Known rows, with every way that one mark hangs from another
k_207{k_195}: [ 11  -3 -11   6  -5 -13  -1  -6  -1 -10  -2  -4  -4  -7  -7   1   7   1
  -1  -1  -4   3   1 -10  -3   2   1  -2  -3   7  -2  20  -5   0 -10   3
  -1  -1   3   1  -2  -9   6   8 -12   3   7   0  -7   2   5  -6]
k_463{k_758{k_946} k_983{k_307}}: [ -7  -1  13   2  -7   8  17  10   2  10  -6   7 -11  -1  -1  -8 -11  -6
  16  -9   6   0   2  -5   7  -4   7  -2   3  -7   9 -20  -2   7   7  -5
   4  -1   9 -10   1  -2 -17 -12  12   0  16  -4   5  -1  -2   2]
k_946{k_758{k_463{k_983{k_207{k_195}}}}}: [ -6 -27  -3  -9   5 -14 -10  -7  -7  -1   6  10   6 -11  13  11  10   3
  -6  -7 -21   8  -6  -6  -6 -14 -15  28  -1   3  -4  15  21  -6  10   0
  -1  10   3   5  -4  -8  -3  -2  -2 -26   0   3  -3  12   8   4]
k_207{k_195{k_463{k_983}}}: [  8  -2 -13  10   4  -4 -13  -2   4 -16  -2   5  13 -15  -7   3   6  -8
  -9  14  -8  -8   7 -20  -2   0   3   1  -6  -4  -7  16  -1  -5   3   1
   1  -2  -4   6  -5 -10   5  -5  -6   5  -2   1  -5   7 -10  13]
k_983{k_207}: [  9   1 -18  -4   6  -8  -6  -9  -4   3  -5  -6   6  -2  -6  -2  12   0
  13  -4  -5  18  -1  -1 -12   3   0  -1  -4   5 -10  13   6  13  -7   4
  -5  -5  -6  -2 -12  -9   5   6  -7   6  -6 -11  -3  -3   6 -12]
k_717{k_307}: [ 11  -8 -23  -6   3  -4  -6 -12 -11   2  -1 -16 -11  -9  -9  -6   2  -2
   9  -2  -1  13   0  -4  -6   3  10  -3   2   9   8  12  -7  -3 -19   7
   3 -11  -2   2  -6  -5   8  -1   5  13   2  -7 -16   0   4 -14]
k_195{k_207 k_463{k_758 k_983}}: [  7   0  -4  -1   5   7 -12   0   5 -16  -4   7  19 -13  -3   0   6 -20
  -7  15  -6   3   7 -10  -1   9  11  -6  -2  -9   2   2  -5  -7  10   6
   2  -1 -14  -4  -2  -9   9 -13   6  12  -4   4  -9  -4  -5  12]
k_758{k_463{k_891 k_983{k_207}} k_946}: [ -1 -12   0   2   3   3  -6  -1  -8  16   3   1   2  12  12  14  -5   2
   2  -4  -6   2 -11  16  -4  -1 -19  11  -2  -3  -2 -10   1  -1  11  -4
   6  -3   7   4  -9   0 -14   6  10 -13 -12   3   5   5  -6   4]
k_758{k_463{k_891{k_946} k_983{k_307}}}: [-12  -3  16   5 -10  11   7   3  -3   3   6  -7 -19  18   9   4 -19  13
  -1  10   3 -11 -12  16   0 -11   0  -1  -5 -15   5   0  -4  -2   0  -7
   7   3   5   8   2  25  -3   9   2  -7   0   3   1  -1  -7  -2]
k_983{k_207{k_195}}: [ 12   0 -13  -1   3 -19 -11  -8  -4  -8  -5   2   8 -12  -2   5  10  -3
  -4  -6  -3  12   4  -5 -10  -7  -4   3  -3   9 -13  26   4   8  -3   5
  -2   1  -7  -7  -5  -9   8  10 -11   5  -2  -5 -10   6  11  -6]
k_758{k_463{k_891 k_983} k_946}: [ -3 -16   3   6  -2   9   5   5  -5  17   4  -6  -8  16   7  10  -8   7
   5   0  -4  -5 -13  12   1   8 -13   3  -1  -5  10 -14  -9 -12   3  -6
   8  -2  13  12  -5   0 -17   1  12 -14  -2   9   7   1 -10   5]
k_463{k_891}: [  8   7  -7   6  -2   3   0  -8   3   4   4 -17  -6   9  -5   4   4   7
   6  -2   3  -1  -5  10  -6  16  -4 -11   0   3   3   2 -12   0 -11   0
  -2  -6   0   4  -4   0  -1  12  -1   9  -9   2   2  -5  -5 -13]
k_758{k_463{k_891 k_983{k_207}}}: [ -1 -12  -6  -3   7   5 -12  -4  -7   8   6  -2   7   9   8  15   0   4
   1   7  -8   0  -7  17 -12   2 -16   7  -7  -3  -4   5   5  -3   8  -1
   6   1  -3  10 -12   8  -3   8   4 -10 -20   6  -2  -2  -7   0]
k_207{k_195{k_463}}: [ 13   1 -13   9   2 -13  -7  -2   3 -19  -7  -2   8 -11 -10  -1   3  -8
  -9   6  -4   0   5 -15   1   1   4  -7   1   7  -6  17 -16  -2  -6   4
  -8  -4  -5   2  -4 -12   3   2  -6  10  -2   2  -9   3  -3   1]
k_983{k_307}: [  4   2  -4   5 -14   0  11   1  -1   0  -8  -8 -11   0  -5  -9  -1   2
  21   4   1   9  -5  -1  -8  -1   4  -9  -1   1   0   9  -4  12 -12   0
  -2  -3   3  -4  -3   3  -5   5  -1   4  10 -10   3  -6  -1 -17]
k_891{k_463{k_758}}: [ -1   5  -3  -9   0  -1  10   5  -2   2  -4  -6  -5  -1 -10 -11   7  -1
   3  -4   7   5   5   2  13  13   2 -11  10  18   6 -12  -1  -8 -11   7
  -8   2   6   4   7  -6   4  -1  -4   0  12  -1   5  -9   6  -8]
k_463{k_891 k_983}: [  4   5  -7   4   0  12  -3  -7   1   4  10  -6   4   7  -2   4   4   8
   8   9  -2 -13  -3   6  -9  14  -4  -1  -9  -9   4   2  -1  -4  -1   0
   8  -4  -1  11  -7  -1   1   6  -2   1 -10   6   4  -1 -10  -1]
k_891{k_463 k_946}: [ -1   8  -6  -3  -1  -4  10   6  -5   2   0  -7 -13   5  -3 -16   8  12
   5  -1   8   6  -6   3  10   5   7  -8   4  14  -4   0   8   2 -18  -4
  -4   2   2  10   9   6  12   2 -18   2   8  -5   4  -2  11  -8]
k_207{k_195{k_463{k_758}}}: [  7   4  -3   1   3 -10  -6   2   8 -18  -9   0   7 -15 -12   2  -1 -14
 -17  -2   5  -1  13 -18   9   1   9 -10  10   6  -4   6 -24  -9  -2   9
 -12  -2  -4  -6   2 -11   2  -7  -1  12  -2   1 -12   1  -2   4]
k_758{k_946}: [  6  -3  -8   5  -3  -6  12   1  -4  14  -4  -8 -12   3  -4  -7   4   1
  19 -10   0  10  -6  -4   3   8   1  -3   4   5   1  -5  -9   4  -9  -1
  -2  -9  10   0  -5 -15 -11  -1  -3   3   8  -4   0   0   2  -8]
k_891{k_463{k_758{k_946}}}: [  2   1   5  -4  -1  -4  16  11  -2  16  -8  -2  -7   1  -6 -10   4  -3
   5 -11  10   6   0   1  21  13  -1  -6  15  19   8 -26  -5  -6  -6   2
  -7   1  13  -3  10 -11  -8  -7   4  -2  16  -4  10  -7   8  -2]
k_758{k_463{k_891 k_983{k_307}} k_946}: [ -5 -14  14  11 -10   9  13   8  -4  12   2  -2 -13  16  11   5 -18   7
  12   4  -1  -3 -12  15   3  -4  -9   2   2  -5  10 -11 -12   1   7 -10
   9   0  17   3  -3   6 -24   6  17 -17   4   5  13   1 -12   3]
k_758{k_463{k_983} k_946}: [ -1 -23  -3   3  -3   1   9   7  -7  16   0  -3 -11   7   6   2  -5   4
  15   0 -11   5 -13  -1   4   2  -8   9  -2  -1   6 -10   0 -10   2  -5
   8  -2  18  13  -6  -7 -14  -8   5 -14   8   2   3   1  -8   5]

Rows
[ -8   9  -7  -4   1   7   8   6  -3   2   5  -4  -4   3   1 -16   7   7
   7   8  -2  -7  -2   0   7   6   5  -1  -5   3  -2  -3  23  -2  -6  -5
   5   4   2  12   9   9  12  -4 -18  -5  10  -1   6  -1   4   3] : k_891{k_463{k_983} k_946}
[ 10  -1  -4   4  -7 -17  -2  -4  -4 -11  -9   6   5 -12  -2   0   4  -4
  -2  -2   1  15   2  -6  -9 -18   1   0  -2   4 -10  26   6  21   1   0
  -2   0  -5 -12  -3   1  -2  14  -7   1   5 -11  -3   4  10  -9] : k_983{k_207{k_195} k_307}
[-10  17  12  -4   4  13  -1  -3  10   2   8   0  -5  10  -1   2  -8   6
  -5  -8  10 -19   5   6   2   5   8  -5  -4 -14   4 -14  -3  -6   1   2
   4  -1  -2   1   9  12  14  -1  -4  14  -8   7  -5  -1  -5   4] : k_463{k_758 k_891{k_946} k_983}
[  7   7   2   5   7  12 -15  -1   7 -16   2   3  20  -2  -2  10  -1 -14
 -19  19  -1  -5   8   4  -2  13   1 -10   0  -8   5  -3 -17  -8  10   8
   1  -1 -15  -5   0  -6   6  -6  13  14 -16  13  -3  -4  -9  12] : k_195{k_207 k_463{k_758 k_891 k_983}}
[-14   8  14   2  -8   8   8  -2   4   5  12   1 -11   8  11  -8  -5  17
   6  -2  -1 -11  -5   4  -2  -6   2  11  -2 -14   5  -7  11   9  -1 -10
   1   4   0  -4   7  11  -5   1  -1  -5   1   3  12   5  -1  -4] : k_463{k_891{k_946{k_758}} k_983{k_307}}
[  1 -17   3   2  -6  -8  -5   4  -9 -10  -4   8   6  -9   8  10  -5  -5
  -3   7  -6   7  -4   1  -8 -29  -9  12  -7  -1  -7  24  15   7  11  -6
   8   5   4  -1  -5  12  -4   6   2 -17   4  -3  -4   5   2   4] : k_758{k_463{k_983{k_207{k_195} k_307}}}
[  6  -3  -6  12  -5   5  -3   4   1 -17  -4   7  13 -11   2  -7   2 -14
   4  30  -8   5  -1  -7  -7  -2   9  -6  -8  -9  -2  17   1  10   6  -3
   6  -2 -14  -7  -4   1   0  -5   7   4   3   1   3  -2  -7   3] : k_195{k_207 k_463{k_983{k_307}}}
[ -7   1  18   3 -10  10  23  17   0  10  -7   5  -6  -1   1 -15  -7  -5
  12  -2  10  -5   1   1  18   1   1  -1   9   7   9 -26  11   3   6  -5
   1   7  16  -6  10  -1 -15 -11   9 -10  19  -5  16  -4   1   6] : k_891{k_463{k_758{k_946} k_983{k_307}}}
[ 11   2  -8  -1   6  -2  -7   0   5 -15  -9  -1  11  -7  -5   3   4 -20
 -11   6   2  13   5  -6   4   9  14 -12   6   4   4   5 -23  -2   0  11
 -11  -4 -14  -9  -1 -11   7  -6   5  19  -1   2 -12  -8   3  -1] : k_195{k_207 k_463{k_758}}
[ -9  11   1  -9  10  -1  -6 -10   2   9  13   5   4   4  11   1  10  14
  -3 -10  -8  -7  -1   3 -11  -4  -2  17  -3  -9  -4  -6  19   8   2  -7
  -2   2  -8  -1   3   3   8   1  -5  -1 -13   1   2   9   6  -1] : k_463{k_891{k_946{k_758}} k_983{k_207}}
[ 11  13   2  -2  12 -11 -20  -5  10 -15  -5   3  22 -12  -8  15   0 -12
 -29  -4   8  -4  17  -1  -1  -2  -2  -5  10   7 -10   2 -21  -1   3   8
 -14  -4 -15 -11  -2  -8   6   8   5  16 -19   3  -9   2   0   6] : k_983{k_207{k_195{k_463{k_758 k_891}}}}
[-16   4  10  -2  -8   3  18   7  -3   6   6   7 -10  -1   9 -25   6  14
   9   5  -3  -2  -5  -3   9  -6   4  11  -2   3   4 -10  29   8  -2  -8
  -3  14   6   1  13  11  -3  -6 -11 -16  17  -6  18   3   8  -3] : k_891{k_463{k_983{k_307}} k_946{k_758}}
[ -5  18   8  -5   0   5   4  -6   5   2   2  -9 -15  11  -5   4 -10   8
  -8 -16  15  -8   5   7   6   7   9 -11   7  -5   4 -10 -19  -3  -8   3
  -6  -3  -4  -4  10   8  10   5  -4  19  -5   2  -7  -1   0  -8] : k_463{k_758 k_891{k_946}}
[-15  11  17  -3  -5   7  15  11   1  -2   1   3 -10   1   1 -17  -8   3
   0   4  12  -9   3   2  14  -8  14  -9   3   0   6 -14  17   3   0  -4
   3   7   4  -3  17  19   8  -8  -5  -2  17  -4   8  -7   6   3] : k_891{k_463{k_758 k_983{k_307}} k_946}
[-14 -23   0  -7  -3  -4   2   1  -7   6   3   7  -1  -1  13  -2   1   5
  13  -2 -19  15  -8   3  -9 -15  -9  19  -2  -2   1   4  20   9  10  -6
   0  10   6   1  -9   2 -13  -4   8 -27   2 -10  10   2   2  -2] : k_946{k_758{k_463{k_983{k_207 k_307}}}}
[ -1  11   1  -7   7   9 -12  -8   5   1   4   5  12   1  -1  10   1  -1
  -5  -6   3  -3  11   9 -10   6  -5   2  -5  -6   0  -9   4   1   9   6
   2   0  -9  -4  -3   3   5   0   7   7 -18   3  -3  -2  -2   2] : k_463{k_758 k_891 k_983{k_207}}
[-13  10   8 -12   4  10   9   6  -2   2   3   1  -7   1  -2 -11  -1   4
  -3  -2  11  -8   4  -2  15   4   9  -6  -1   1   4 -16  18  -8  -2   2
   1   5   1   7  14   9  15 -12 -11   2  11   0   3  -5   6   5] : k_891{k_463{k_758 k_983} k_946}
[ -5 -23   6   7 -13   2  17  12  -7  13  -6  -1 -16   7  11  -1 -13   2
  19   2  -5   7 -13   3   4  -7  -3   6  -2  -4   6  -6   1   0   5  -9
  10   1  19   2  -6   5 -22  -5  12 -18  15  -2   5  -2  -5   0] : k_758{k_463{k_983{k_307}} k_946}
[ -7   3   1  -6   3  11   7   6   2   0   2   0   1  -2  -5 -10  10  -1
   7   2   2  -5   5   0   9  13  -1  -4   2   9   6 -14  15 -10  -2   5
   0   6   5   9   4  -3   5  -9  -3  -8   9   1   8  -8   1   4] : k_891{k_463{k_758 k_983}}
[ 13  10   2  13  -2 -11 -13  -3   6 -16  -6   5  20 -10  -7   9  -4  -9
 -16   9   5  -1  12   1  -7 -14  -4  -7   4   6 -12  16 -15  18   4   1
 -10  -2 -13 -14  -3   4  -3  16   6   7 -13  -3   3   5   0  -2] : k_983{k_207{k_195{k_463{k_891}}} k_307}
[ 10   7  11   9   4  -6  -3   5  13  -4  -5   2   6  -3  -8  10 -11 -11
 -24 -10  12 -11  10  -4  15   5  -5  -8  16   8   3 -14 -36  -9   3   3
 -14  -5  -1  -8   6 -14  -9   3   8  12  -4   9  -2   4  -3  10] : k_207{k_195{k_463{k_758{k_946} k_891}}}
[-12   7   4  -5   4   6   3  -9   6   9  17   1  -7   9   8  -2   3  20
   1  -7  -6 -13  -6   1  -3   6   0  14  -3 -11   5 -10   8  -3  -4  -8
   3   4  -2   5   5   2   6  -2  -8  -4  -6   8   6  11  -1  -3] : k_463{k_891{k_946{k_758}} k_983}
[ -4  19   9 -11  10   7  -9  -6   4   4   9   2   7   4   2   7  -2   3
 -13 -12   9 -11   8   8  -4  -3   5  -1  -2 -12  -3  -8   5   3   5   2
   2  -2 -12  -6   4  12  15  -3  -1  14 -16   2  -8   1   3   3] : k_463{k_758 k_891{k_946} k_983{k_207}}
[  0   3  -7 -12   9   4  -7  -6   2   1  -3   4  13 -10  -4   1   6  -8
   5  -9  -3   7   7  -4  -8   1   3   3  -8  -7  -3  -2  15   2   7   4
   1  -2  -8  -4  -6  -6   9  -9   3   3  -4  -6  -5  -3   4   1] : k_463{k_758 k_983{k_207}}
[  6  17   2  10   5 -11  -9  -4   8 -17   2  -5   4  -2  -6   8  -6   2
 -25   3   7 -14   7  -5   4  -3   6  -9   4   1  -7  11 -24  -2  -6   0
  -9  -4 -13   0   6   2  10   9 -12  17 -10   7  -6   8  -1   4] : k_207{k_195{k_463{k_891{k_946}}}}
[  4 -20 -10  -3   5  -9 -13  -5  -9  -8  -1   6   8  -8   6  13   3  -3
  -6   0 -14   8  -1  -2  -9 -14 -10  13 -10   0 -11  22  13  -4   8   0
   7   5   1   8 -10   1   2   6  -6 -17  -2   1  -9   5   1   7] : k_758{k_463{k_983{k_207{k_195}}}}
